Known rows, with every step that occurs:
P, X, G, F: [-33.2 -23.0  -5.3  29.1 -14.8 -15.9 -14.1   3.0  35.8   8.8  -8.5 -15.4
 -16.9  16.6  13.7 -16.7  36.8   7.8 -17.0  -1.5]
E, L, G, F, Q: [  9.9 -17.1 -14.5 -18.7  23.8  16.5   1.9  -2.7  24.6 -27.3  13.2 -16.9
   3.4  12.7  14.1 -20.8   4.6  15.8 -42.7  16.7]
F, Q, L: [ 16.4 -12.1   3.2 -45.7  12.4  25.7 -15.9  43.2 -12.3 -10.8  25.6 -39.9
 -43.5  -3.5  13.5 -40.9  16.6  36.8 -45.7   2.3]
G, X: [ -4.1 -14.3  12.4  12.8  10.1  -3.8   1.3  -2.8   3.5  -5.0  34.9   2.6
 -12.2  10.7  24.2 -28.2   3.2  14.5  -5.4  10.4]
F, Q, L, G, X, P: [ 11.5 -16.3   4.3 -25.0   9.4   8.0 -23.0  21.0   2.0   3.4  34.7 -35.1
 -30.0   6.0   1.0 -64.0  -7.5  26.8 -68.8  18.0]
P, X, Q, L, G: [ -6.6 -21.5  -4.4 -15.0 -19.0  -9.7  -9.2  36.7  32.2  13.1  -9.0 -12.6
 -37.3 -12.1  -9.4 -42.4 -22.5  10.5 -40.0 -10.7]
G, L, Q: [ 10.8  -0.7   5.6 -17.0  12.4  26.6   2.8  32.2 -32.9 -34.3   0.1 -12.1
 -64.7  21.4  16.7 -20.5  24.0   1.2 -37.2  33.5]
P, X, Q: [-11.9 -11.9  27.5  11.3 -26.1  -1.7  -2.8  34.2  22.6  14.7  -9.4  -0.1
 -36.8   1.1  -9.6 -32.0   0.3  17.8 -45.0 -17.0]
P, X: [ -1.6 -14.8   9.3  21.0 -14.9 -25.6  -4.7  14.4  17.1  10.1 -16.8  21.0
 -39.9   5.3  -7.4 -18.1   6.4  11.0 -20.9  -5.5]
G, L, E: [ 15.7   7.4   4.2  17.8  10.4   3.8   6.6  29.0  -9.7 -33.5  12.5 -13.8
 -58.1  -7.0   2.7 -31.8   5.9  26.3 -24.0  17.3]
E, L: [  1.1 -18.3  -2.6 -28.8  15.7   0.7   6.9  14.8  22.0 -19.8  12.5  -2.7
 -15.8 -13.9   1.8   0.1   9.3   7.9 -25.3   8.1]
P, X, G, L, Q, F: [-34.1 -21.7 -10.8   7.4 -25.5  14.4 -19.2  -0.6  19.5  -8.1 -24.4  -8.4
 -69.4  15.2  16.8 -28.4  30.5 -24.3 -34.6  42.0]
G, X, Q, L: [-15.7 -26.7  10.9 -19.7   0.5  25.8  -7.9  36.1   8.6  -0.2  49.9 -30.1
 -16.0 -11.4  25.4 -42.4  -8.7  25.2 -35.7   2.1]
E, L, Q: [  3.9 -22.3  -4.5 -36.3  31.9  11.2  21.1  18.0  10.7 -24.4   9.5  -9.1
 -40.1   0.5  10.0  -0.8  17.2   3.7 -39.0  21.0]
L, Q, F: [ 10.8 -15.2  14.9  -3.7   3.5  32.1  12.0   3.7   1.8  -5.4  -5.4  -1.1
 -62.8  22.2  38.3 -35.4   9.2  -0.9 -26.7  25.1]
P, X, G, F, Q: [-29.3 -18.7   0.5  20.2 -11.2   1.6 -20.0   5.2  24.8   4.9  -2.1 -29.4
 -22.4  24.4  13.0 -29.3  45.6  19.6 -39.6   2.8]
F, Q, X, G: [-26.8 -14.4  20.9 -19.6  -5.9  14.5  -7.3   2.9  25.0   3.9  12.6 -37.8
 -24.5  16.9   1.6 -38.2  26.7  19.3 -29.5   7.4]
F, Q, X: [ -1.0 -16.9  33.1  -3.2  -8.5  18.6  -0.1  14.5   9.2   2.4   6.3  -4.2
 -31.1  20.2  -1.3 -34.7   6.6  30.3 -41.5   4.0]
F, Q: [ 17.2   5.6  26.3 -21.2  12.2  19.8  -5.4  20.0 -12.6 -10.0  17.5 -26.1
 -33.6  16.8  10.4 -40.0  23.5  32.7 -39.1  -0.2]
X, P: [ 11.3  -2.1  41.8   5.1  -9.9  -7.6  -8.9  34.7   3.0  15.3   4.7 -11.4
 -35.9   7.1 -15.3 -34.9  11.3  20.2 -57.0  -5.3]
G, X, Q: [-15.0 -10.3  31.0   3.1   0.5  20.5   2.0  16.9   8.5  -0.3  42.9 -17.8
  -8.2   7.0  21.9 -41.4  -1.8  21.6 -30.1  -0.3]
E, L, G, X: [ -3.9 -22.2 -22.7 -17.2  26.2 -15.7   8.7 -24.0  36.4 -20.4  26.3   4.4
   4.5  -5.0   8.9 -16.1 -17.2  -7.0 -10.3  23.8]

Rows:
[-15.8 -21.2  29.2  23.1 -44.9  20.6 -10.6  19.4  34.6  19.0 -17.6  12.5
 -43.2   1.1   7.1 -42.2 -10.6   6.9 -47.3  -1.2] : P, X, Q, F
[-33.8 -16.3   0.6  15.0  -9.4  -3.8   3.5   6.0  34.7 -12.5   5.4 -25.1
 -41.2  -2.9  -4.7 -28.2  10.5   8.6 -10.9  21.0] : Q, X, G, L, E
[-23.8 -29.1 -20.0  23.0   0.6  -4.4 -13.9  22.8  35.1   1.3  11.2 -46.1
 -43.3  -2.3  11.7 -39.5  32.2  38.9 -46.8   3.1] : P, X, G, F, Q, L, E
[ -4.6 -29.3  28.7  27.2  -9.9  34.3  -1.7  16.4   7.8  -1.5   8.8  -3.5
 -11.5  35.9  21.2 -29.0  15.4  39.1 -48.7   4.4] : G, F, Q, X
[-32.7 -10.1 -10.9   2.4 -21.5 -13.5 -24.5  10.9  17.7  -8.8 -14.0 -15.0
 -43.5   3.4  -5.0 -18.8  32.4 -10.5 -20.4  18.1] : P, X, G, L
[ 11.6 -15.3 -12.9 -35.3  22.6  11.4 -13.3   8.6   0.6 -12.2  37.2 -32.6
 -24.3   5.0  20.6 -55.2  -7.4  23.5 -32.6  17.4] : F, Q, L, G, X
[ -4.1 -28.1  40.1  12.5  -9.7   3.1  15.0  27.9  12.3  19.5  -9.7   4.5
 -57.8  26.3 -13.1 -28.2   3.5  12.4 -65.8  14.9] : L, Q, X, P
[-24.0  -7.8  12.0   2.7  -2.2  18.7  -4.2  11.4  18.8 -17.3  15.9 -42.2
 -47.7   6.5  -3.9 -45.5  22.4  27.9 -42.7  24.0] : F, Q, X, G, L, E
[ 18.7 -12.9 -24.0 -41.8  16.0 -12.6  -4.0  18.9  12.5  -7.8   8.5 -24.4
 -29.0 -10.9  10.7 -34.9 -17.1   8.0  -0.8   0.8] : Q, L, G
[ -3.8  -7.8  39.2  -7.4 -25.6  48.9  -4.7  22.2  19.2   4.1   8.2 -18.0
 -31.7   1.4  27.1 -49.4  -6.9  12.4 -36.8  -1.8] : X, Q, F
[-13.4 -15.6 -15.1  -7.8  24.6  21.2  -8.2  23.9  19.5 -14.8  37.7 -81.9
 -28.3  -0.3  31.4 -45.5  40.8  47.1 -34.4   3.4] : X, G, F, Q, L, E
[ -5.5 -34.5  -8.7  -3.9   7.5  16.2   6.3  -8.4  41.8 -16.0   5.0   1.9
   5.6  15.5   5.4 -16.8  -9.7  13.0 -45.5  20.4] : E, L, G, F, Q, X
[-22.8   4.9  -5.5 -29.5   0.2  10.3 -19.2  13.1   1.1 -26.6  11.9 -48.1
 -30.0   2.8  13.5 -23.6  41.8  -6.6  -6.3  20.0] : X, G, L
[ -6.8 -24.3   4.2  12.4 -13.7  -7.3   2.1  54.3  32.7  11.4   4.9 -18.2
 -59.0 -27.3 -11.0 -41.5 -13.9  37.6 -52.4 -15.5] : P, X, Q, L, E
[  9.2 -10.7 -18.6 -34.6  23.2 -14.8  10.8  -6.6  33.5 -21.5   4.7  -3.9
  -7.7  -9.2  -2.6 -12.3 -11.8  -5.0 -11.9  10.8] : E, L, G
[-23.6  -6.7  -5.9 -25.9  -2.4  39.1 -13.3   1.6   1.6 -25.8   1.4 -42.3
 -59.4  16.5  35.8 -33.3  39.1 -20.8 -22.1  45.8] : X, G, L, Q, F
[-28.9 -12.2  14.4 -20.3 -13.6  29.4 -18.4  10.9   9.1 -13.6   9.3 -36.1
 -33.7  16.9   0.5 -35.8  30.1  11.0 -41.1  26.7] : F, Q, X, G, L
[ -6.7 -22.6  29.7   9.5 -18.7  23.0  -2.9  38.9 -10.6  -6.2 -12.7   6.7
 -67.2  25.3 -12.5 -24.8   8.8   1.0 -75.4  38.1] : G, L, Q, X, P
[-15.1 -27.5  -6.5 -15.8   0.7  25.0   2.8 -20.8  51.2 -12.8  25.3  -0.2
   1.3  -8.6  22.3 -36.3 -31.4 -10.3 -32.4  28.6] : E, L, G, X, Q, F
[  6.0  -4.7  -4.1   3.7  18.8 -20.9   6.5 -26.1  16.3  -7.5  23.8  -0.3
  -5.1  15.7  18.9 -41.1 -18.0   0.8   8.9  12.0] : L, G, X
[  0.6 -32.4  -4.8 -24.1  13.0  34.0  13.6   3.3  23.5 -18.7   0.4   3.8
 -47.9   1.2  26.1 -10.9   7.4  -6.8 -42.8  35.7] : E, L, Q, F
[  5.1 -24.2  -9.2 -14.1   6.2 -15.5 -15.5  15.2  16.9   7.4  27.3 -17.5
 -22.4  -6.4   2.8 -48.5 -22.3   9.0 -36.9  13.8] : Q, L, G, X, P
[-18.0 -20.8  32.6  13.6 -19.5  43.6  -5.7   1.3  21.5   4.4  34.3  -5.9
 -15.1   6.6  39.4 -52.3 -13.4  10.8 -32.7  13.7] : G, X, Q, F
[ -5.9 -35.5   9.0   6.3  -4.9  12.8  -2.9   4.3  43.5  -0.7   2.2  -0.3
   0.4  15.9 -13.5 -24.9  -9.4  17.3 -81.1  21.2] : E, L, G, F, Q, X, P
[-29.8 -12.0  -3.5   3.4 -11.7 -30.1 -12.0   1.6  35.4  10.5  -9.6 -16.9
 -33.1   1.8  -3.2 -20.6  30.1  -1.4  -7.5  -2.8] : P, X, G
[  5.2 -18.3  27.8  27.2 -12.7   9.3  -6.9   4.8  22.3  10.9  -2.7  -7.8
  -8.8  39.3  -3.9 -50.4  -7.4  26.1 -65.6   8.1] : L, G, F, Q, X, P
[-20.2 -19.1 -11.8 -30.3  11.9  32.2 -23.8  24.8   9.8 -12.5  31.5 -74.3
 -15.1  11.4  36.4 -36.3  48.9  30.1 -32.7   5.7] : X, G, F, Q, L
[  3.4 -17.5  -1.1 -27.6   0.8  28.0  -3.6  43.0  16.6  -5.3  20.1 -44.3
 -10.1  -1.0  22.9 -45.3 -13.8  25.3 -36.0 -10.8] : X, Q, L, G, F
